What can hang from each mark:
q_970: q_100 q_600
q_100: q_600 q_970
q_600: q_100 q_373 q_603 q_738 q_937 q_970
q_603: q_373 q_600
q_373: q_600 q_603 q_834
q_738: q_600
q_937: q_600
q_834: q_373
q_313: q_600

Every row comes from one small tree of marks. The marks that hang from a mark follow it in brackets, in the order of their numbers. Every link used is in the known rows. Which tree was each row made from?
In the rows, zero is written as 128.
Known rows:
q_738(q_600): [121 126 121 125 131 119 133 128 119 139 108 125 127 137 114 129 129 149
 125 122 128 126 130 127 132 137 138 126 121 123 125 128 127 120 131 134
 105 109 128 130 122 127 138 132 121 135 129 129 130 129]
q_738(q_600(q_373(q_603))): [123 133 115 122 109 135 136 132 125 132 103 117 130 137 108 140 113 129
 123 109 125 123 120 126 132 145 130 126 119 127 131 130 116 118 131 142
  95 108 126 138 104 123 145 139 124 143 159 119 122 117]
q_937(q_600(q_373 q_603 q_738 q_970)): [114 135  96 116 125 169 131 151 124 117 144  91 114 135 125 130 154 104
 122 119 131 125 156 131 103 143 139 141 124 124 153 143 124 146 110 123
  92  40 131 126  63 120 161 176 103 134 179 134 122 172]
q_100(q_970(q_600(q_373(q_603) q_937))): [142 134 120 128  99 147 147 127 117 118 100  95 122 136 119 145 105  96
 122  93 129 127 121 128 113 151 118 143 131 147 136 145 152 113 137 120
  87 110 118 134 128 119 146 138 121 132 143 141 113 131]
q_100(q_970): [129 134 125 133 122 128 129 125 125 121 115 119 131 137 124 127 134 121
 128 114 126 132 120 117 131 128 124 132 128 139 131 127 147 125 136 128
 119 138 121 119 130 127 124 116 120 126 111 139 118 128]
q_313(q_600(q_100 q_373 q_603 q_937)): [111 120 112 122 131 170 122 120 130 111 134  69 115 123 147 174 148  91
 134 141 134 124 146 130  99 151 141 120 130 148 161 155 151 153 121 118
  84  58 142 121 102 127 174 184 120 152 189 125 113 170]
q_834(q_373(q_600)): [113 129 153 121 125 136 126 131 121 130 124 106 130 121 127 149 147 159
 119 102 129 123 139 124 122 132 151 120 130 133 150 136 135 105 126 137
 116 134 114 138 129 118 135 139 136 116 128 129 113 139]
q_313(q_600(q_100(q_970) q_603 q_937)): [111 127 110 131 131 154 126 108 131 106 130  77 117 138 158 165 151  95
 138 140 132 131 134 122 112 143 131 130 130 160 162 142 172 146 129 118
  93  68 129 117 111 131 164 160 106 146 148 141 106 159]
q_970(q_600): [139 124 136 128 122 134 142 134 120 133 135 130 122 130 126 131 126 123
 124 115 129 127 139 146 111 133 130 130 132 132 123 138 141 118 127 123
 123 131 120 136 151 124 131 134 138 115 118 133 129 135]
q_970(q_100(q_600(q_603 q_738 q_937))): [121 125 129 130 129 163 135 143 122 106 130 105 102 141 128 161 138 108
 124 132 133 129 126 135 107 142 133 130 137 147 146 140 123 146 136 125
  91  44 130 118  84 120 155 166 104 151 150 148 113 176]
q_603(q_600): [129 127 135 120 132 127 133 134 115 129 107 122 126 131 137 140 124 125
 124 117 129 127 130 126 118 133 142 129 126 131 113 127 139 128 123 135
 115  99 134 134 135 121 135 119 117 129 118 131 136 131]
q_100(q_600(q_373 q_603 q_970)): [117 133 126 123 134 173 136 131 124  99 145 106 121 134 110 155 133 117
 123  99 134 130 141 144 103 136 130 124 135 135 156 145 126 132 131 134
  85  63 126 117 105 121 156 152 117 142 162 136 121 158]
q_738(q_600(q_373)): [125 124 119 120 125 135 130 133 113 136  98 110 128 130 100 132 134 138
 122 112 129 125 131 125 121 143 147 120 121 123 129 142 128 121 133 135
  87 107 132 124 114 124 142 142 126 140 153 121 129 138]
q_600(q_373 q_738): [131 125 124 122 115 156 122 135 126 128 122 101 124 123 118 134 142 108
 124 125 129 123 132 127 111 138 149 122 130 124 138 137 126 140 130 123
 108 103 133 120  88 116 134 139 123 142 160 124 118 153]
q_373(q_600(q_970(q_100)) q_603 q_834): [111 143 146 129 120 150 157 170 150 126 135 153 126 141 140 156 127 144
 108 116 128 134 119 121 128 134 113 123 120 148 163 137 104 102 119 135
 142 136 126 145  94 121 157 163 123 130 131 147 108 101]
q_600(q_603 q_937 q_970(q_100)): [123 127 106 127 138 156 143 147 128 114 139 116 111 132 132 135 140 115
 124 137 136 135 137 119 108 136 116 127 128 138 149 145 123 133 128 112
 102  31 140 133  85 133 155 154 105 135 161 145 121 148]
q_937(q_600(q_373)): [122 129 114 120 126 131 127 142 110 127 115 109 122 128 113 120 132 128
 122 127 128 124 139 127 119 137 145 144 124 128 138 144 126 131 115 133
 105 140 131 118 122 127 143 162 127 120 154 127 131 145]
q_373(q_603): [125 136 126 130 112 129 134 128 142 128 129 138 129 134 136 136 109 122
 131 122 123 127 114 127 139 128 112 135 126 135 130 117 116 124 126 137
 135 128 122 144 119 128 132 125 127 129 133 125 119 110]
q_373(q_600(q_738)): [118 125 146 123 122 142 128 138 137 129 138 112 124 131 136 148 155 131
 121 115 125 125 121 134 123 136 141 121 126 127 153 128 132 122 131 128
 123 130 123 128  94 111 138 153 126 139 127 130 117 140]
q_970(q_100 q_600): [141 122 139 133 126 140 148 158 118 137 134 139 114 131 117 129 130 125
 120 133 130 132 134 139 104 132 130 123 131 141 122 148 130 118 125 119
 126 131 122 134 142 127 133 142 138 105 119 140 121 138]
q_937(q_600(q_373(q_603 q_834) q_738)): [116 144 118 120 102 146 132 150 130 124 111 116 122 143 139 143 115 109
 116 120 123 119 137 120 128 145 134 153 121 136 141 133 106 136 107 141
 122 128 129 135  81 118 159 181 118 132 160 135 114 134]
q_937(q_600(q_373 q_970(q_100))): [121 129 108 124 136 147 143 167 111 125 122 119 116 127 103 112 143 132
 112 140 134 135 145 115 106 135 145 136 123 135 146 160 112 126 111 125
 103 103 136 118 105 129 148 167 116 112 166 136 126 147]
q_970(q_100(q_600(q_937))): [126 124 140 132 141 135 140 137 110 112 102 122 111 131 114 149 117 132
 121 133 135 133 121 126 120 135 140 129 136 147 139 143 122 130 138 128
  98 104 132 113 131 124 145 155 117 137 135 145 119 146]
q_373(q_600(q_738) q_603 q_834): [110 142 151 123 104 147 137 146 155 129 129 130 127 140 154 171 128 125
 118 105 120 122 117 131 134 139 120 131 123 139 156 119 114 114 122 139
 143 146 121 143  84 110 156 165 127 147 127 140 107 116]
q_600(q_603(q_373(q_834)) q_738 q_937): [117 136 111 119 113 137 123 132 135 122 120  96 120 143 160 158 142 101
 121 108 139 125 141 109 108 145 120 128 131 139 144 136 133 139 119 118
 105  29 146 142  69 123 148 161 101 145 150 147 114 158]
q_738(q_600(q_100 q_373 q_937)): [129 126  98 113 135 149 135 127 108 126  80  81 124 124 117 154 136 127
 123 132 139 124 143 112 122 154 159 119 123 130 147 148 141 133 137 122
  54  69 147 124  95 126 159 154 116 148 178 125 122 142]
q_937(q_600): [117 133 118 125 132 118 129 136 117 127 125 123 121 135 127 117 130 135
 126 136 127 126 138 127 132 132 134 148 123 129 127 131 126 129 113 132
 122 140 126 125 132 130 140 158 121 116 131 132 132 138]
q_600(q_100 q_603(q_373) q_738 q_970): [124 135  89 122 127 168 132 140 148 119 150  96 121 137 151 156 165 101
 128 121 144 136 151 116 102 131 134 111 129 136 162 133 140 146 116 118
  91   4 141 145  50 127 139 133  95 127 162 131 107 159]
q_100(q_600(q_603(q_373) q_738 q_970)): [115 133 119 126 130 158 133 129 137 106 148 106 118 145 131 160 146 112
 125  94 142 136 140 132 100 128 129 124 137 136 156 130 129 134 122 133
  88  20 129 131  80 118 136 144  92 131 143 142 115 167]
q_100(q_600): [123 129 144 130 136 135 132 119 121 111 125 130 124 133 121 147 118 135
 126 117 130 130 127 139 125 126 137 131 135 138 133 127 126 128 135 140
 113 130 122 116 142 122 133 135 125 131 119 134 127 138]

Which tree is each row?
[116 132 106 122 134 143 138 141 122 125 132 115 118 131 132 117 142 125
 120 135 131 129 147 123 121 133 146 147 123 122 142 128 121 139 112 122
 113  76 132 120  89 121 144 161 102 122 145 137 126 148]
q_937(q_600(q_738 q_970))
[126 137 103 121 116 155 139 138 130 129 102 108 127 136 120 158 122 126
 126 124 130 125 131 124 134 145 144 120 118 135 144 135 126 129 130 140
  80  98 131 140  89 126 153 142 123 140 167 116 112 121]
q_738(q_600(q_100 q_373(q_603)))
[144 128 135 130 104 154 151 164 126 132 130 131 116 132 110 141 115 110
 120 120 127 129 125 140 104 140 122 125 130 146 126 153 119 117 124 128
 118 126 120 144 126 123 139 145 140 114 146 129 114 129]
q_970(q_100 q_600(q_373(q_603)))
[128 134 104 127 130 136 136 129 119 128  94 105 129 143 125 143 144 134
 128 125 132 132 130 113 138 138 148 124 120 142 137 130 155 126 138 133
  85 109 126 122 109 129 143 119 112 133 122 134 112 131]
q_738(q_600(q_100(q_970)))
[123 126 112 121 123 153 123 125 131 119 137  95 114 134 144 147 144  96
 132 129 130 121 132 129 116 144 122 132 130 128 142 128 135 148 132 115
 101  40 134 133  74 122 152 156 108 158 157 135 121 161]
q_600(q_603 q_738 q_937)
[122 131 139 120 123 162 130 128 114 105  93  95 119 131 126 174 120 111
 112 112 135 122 138 124 113 149 150 134 137 139 150 144 127 140 136 129
  83  89 140 109  92 109 162 177 115 163 161 147 115 161]
q_100(q_600(q_373(q_834) q_738 q_937))
[125 129 112 114 142 120 139 125 112 123  85  97 125 128 141 141 125 122
 115  97 148 136 140  98 103 140 141 131 129 131 134 133 143 121 117 119
  79   7 154 142 117 121 138 124  83 128 143 140 135 137]
q_603(q_373 q_600(q_937 q_970))
[115 132 133 126 128 147 155 153 137 122 125 125 119 130 131 150 125 135
 116 118 132 135 113 118 124 138 115 127 123 143 163 136 115 105 129 121
 111  92 130 141  95 121 157 163 111 133 151 142 113 112]
q_373(q_600(q_937 q_970(q_100)) q_603)
[121 133 122 123 130 142 138 128 125 114 105  85 126 134 143 163 154 124
 125 116 134 132 121 113 132 142 143 123 128 148 170 136 168 117 141 122
  86 125 128 118 110 122 152 146 113 143 129 142 107 136]
q_373(q_600(q_100(q_970) q_937))
[114 117 129 131 132 162 123 121 140 120 140  97 119 124 154 160 152 108
 133 159 131 127 139 131 115 136 159 121 128 141 150 136 141 152 119 123
 116  92 133 118  99 119 149 157 116 139 150 122 108 155]
q_313(q_600(q_100 q_738))
[115 137  85 119 137 175 139 147 135 115 157 101 110 139 152 142 163 106
 128 142 135 129 162 128 116 135 143 137 121 134 158 132 134 155 106 123
  95  34 134 132  58 127 164 168  97 127 165 135 114 164]
q_937(q_600(q_100 q_603 q_738 q_970))
[117 130 101 117 130 160 136 137 121 125 134 103 125 136 105 136 146 124
 121 104 132 126 146 133 109 147 132 119 121 122 145 145 126 125 129 129
  79  39 135 131  85 125 159 150 113 145 170 128 125 150]
q_738(q_600(q_373 q_603 q_970))
[124 129 118 116 130 137 135 139 125 127 108 105 126 131 140 143 141 116
 115 100 143 134 140 107  97 134 153 122 129 129 128 126 139 129 112 124
  93   9 146 142  91 113 126 116  85 125 136 135 126 148]
q_603(q_373 q_600(q_738 q_970))
[120 137 132 133 126 147 130 120 126 102 133 115 121 151 125 151 133 115
 132  99 125 132 118 140 123 130 117 135 136 151 142 129 148 131 139 142
 106 111 111 113 128 125 142 131 115 139 110 147 114 152]
q_100(q_600(q_603) q_970)
[142 125 142 126 107 168 145 175 117 132 126 122 112 131 120 148 140 104
 107 127 131 124 145 133  89 144 149 122 132 143 135 163 122 125 122 121
 119 112 133 130  98 114 151 163 136 123 147 144 110 156]
q_970(q_100 q_600(q_373(q_834) q_738))
[121 128 135 128 138 163 139 124 127 106 137 119 121 130 123 149 130 126
 120 117 135 132 136 136 120 129 145 130 135 131 146 123 121 135 132 129
 100  74 127 112 100 112 141 140 104 139 137 141 118 151]
q_100(q_600(q_738 q_970))
[143 123 111 122 126 160 143 134 121 127 120  90 112 123 148 159 140  97
 125 134 139 125 150 132 108 145 153 127 133 135 140 139 152 142 131 107
  82  60 136 134  96 118 150 150 116 131 150 135 113 157]
q_970(q_600(q_100 q_738 q_937))
[116 146 139 126 120 164 146 134 133 102 119 128 130 139 123 166  95 124
 112  99 132 130 134 128 122 137 124 135 131 147 156 135 107 120 126 145
 108 103 128 126 108 116 161 154 120 143 153 143 113 116]
q_100(q_600(q_373(q_603 q_834) q_970))
[128 135  93 124 121 170 129 126 133 108 120  76 117 142 153 159 158  84
 136 127 133 128 134 114 122 144 134 129 129 146 158 131 163 156 136 116
  79  40 131 123  62 125 155 141  96 152 151 143 102 162]
q_600(q_100(q_970) q_603 q_738 q_937)
[128 129 132 126 121 158 129 116 108  99  85  77 118 133 109 156 131 103
 121 102 134 128 120 121 114 146 151 136 138 144 152 138 150 137 148 127
  65  85 125  96  99 109 147 147 102 159 147 147 109 171]
q_100(q_600(q_373 q_738 q_937) q_970)
[103 122 127 131 137 157 129 117 142 116 170 113 120 131 141 143 143 112
 131 130 129 131 142 140 106 131 120 125 127 137 153 137 132 134 114 122
 128  58 128 126 117 127 155 161 115 135 150 133 124 152]
q_313(q_600(q_603 q_970))
[143 120 137 132 118 153 145 162 122 134 140 127 109 131 123 132 144 112
 118 137 129 129 135 142  98 136 140 122 131 136 126 147 127 127 127 116
 123 102 123 135 111 118 132 143 128 113 125 137 114 157]
q_970(q_100 q_600(q_738))
[104 134 132 117 123 176 131 137 138 119 158  88 120 127 137 160 170 131
 117  93 131 123 152 132 106 138 141 120 131 129 169 133 136 118 123 126
 102  41 117 143  72 112 149 147 112 128 150 135 103 166]
q_834(q_373(q_600(q_603 q_738 q_970)))
[113 118 117 125 135 188 130 131 134 114 140  80 121 115 139 159 154 100
 123 147 137 130 154 125  96 141 167 113 128 136 166 149 140 147 118 116
  91  52 140 111  78 114 158 162 110 141 186 123 108 163]
q_313(q_600(q_100 q_373 q_738 q_970))
[134 136 109 130 121 157 130 129 132 118 116 100 124 135 143 145 153 104
 131 133 131 132 132 113 127 132 148 125 128 143 145 126 156 143 135 123
 102 101 126 119  83 122 132 117 109 134 129 135 102 146]
q_600(q_100(q_970) q_738)
[121 132 126 118 122 134 132 139 116 134  96 116 130 137 112 144 127 135
 113 111 129 122 139 118 123 148 142 126 121 130 131 145 122 115 128 137
  99 123 137 126 111 122 155 158 128 146 148 133 126 127]
q_738(q_600(q_373(q_834)))
[113 131 114 124 141 142 137 117 123 101 128 101 119 141 130 159 129 118
 123  90 146 137 140 124 104 135 119 129 138 141 156 136 134 125 128 125
  75  11 138 130 108 125 146 151  92 135 151 146 120 157]
q_100(q_600(q_603(q_373) q_937 q_970))
[131 129 114 115 143 139 137 130 112 121  85  94 120 124 155 161 129 114
 126 133 139 128 140 115 119 144 160 127 127 139 132 131 157 139 128 124
  79  58 148 134 115 124 155 130 104 142 144 130 129 136]
q_603(q_600(q_100 q_937))
[116 125 140 122 116 123 126 141 139 135 130 105 129 131 135 152 161 132
 119  99 134 131 120 122 109 133 137 114 129 130 152 129 136 115 123 129
 117 105 130 137  94 113 124 145 117 126 127 131 113 144]
q_603(q_373(q_600(q_738)))
[110 137 131 117 125 164 128 140 134 121 147  89 121 128 148 178 167 134
 126 109 130 122 151 130 115 136 150 111 130 144 165 139 149 121 121 136
 101  92 119 149  98 125 155 145 132 120 144 127 100 154]
q_834(q_373(q_600(q_100 q_603)))
[112 128 119 135 127 157 124 119 140 110 145  94 121 142 153 160 158  99
 139 137 127 132 133 130 114 136 134 123 128 160 156 138 163 144 123 129
 114  96 122 119 114 130 154 148 117 135 134 133 105 156]
q_313(q_600(q_100(q_970) q_603))
[127 133 104 123 124 169 127 139 145 123 150 100 115 134 156 158 159  95
 136 142 131 125 140 133 117 135 137 119 128 134 148 129 141 158 124 124
 107  61 131 138  65 125 148 140 114 141 153 125 109 159]
q_600(q_100 q_603 q_738)
[102 120 126 129 131 172 125 121 147 117 173 103 116 131 148 147 155  98
 129 132 128 129 143 139 102 136 132 124 128 133 155 133 133 144 116 119
 123  29 129 123  86 119 155 165 105 141 156 133 116 169]
q_313(q_600(q_603 q_738 q_970))
[119 136 145 127 124 166 136 160 122 106 133 126 114 145 116 169 132 120
 114 117 129 127 134 136 103 139 129 120 135 155 149 159 114 131 126 143
 108 114 129 120 106 125 164 170 131 140 149 148 113 156]
q_970(q_100(q_600(q_373(q_834) q_603)))
[106 116 125 127 125 153 118 110 135 117 146  85 111 129 155 157 146  96
 134 137 128 122 135 137 107 147 129 131 131 138 149 134 140 151 122 115
 110  37 134 123  93 121 160 177 108 154 161 135 118 172]
q_313(q_600(q_603 q_738 q_937))
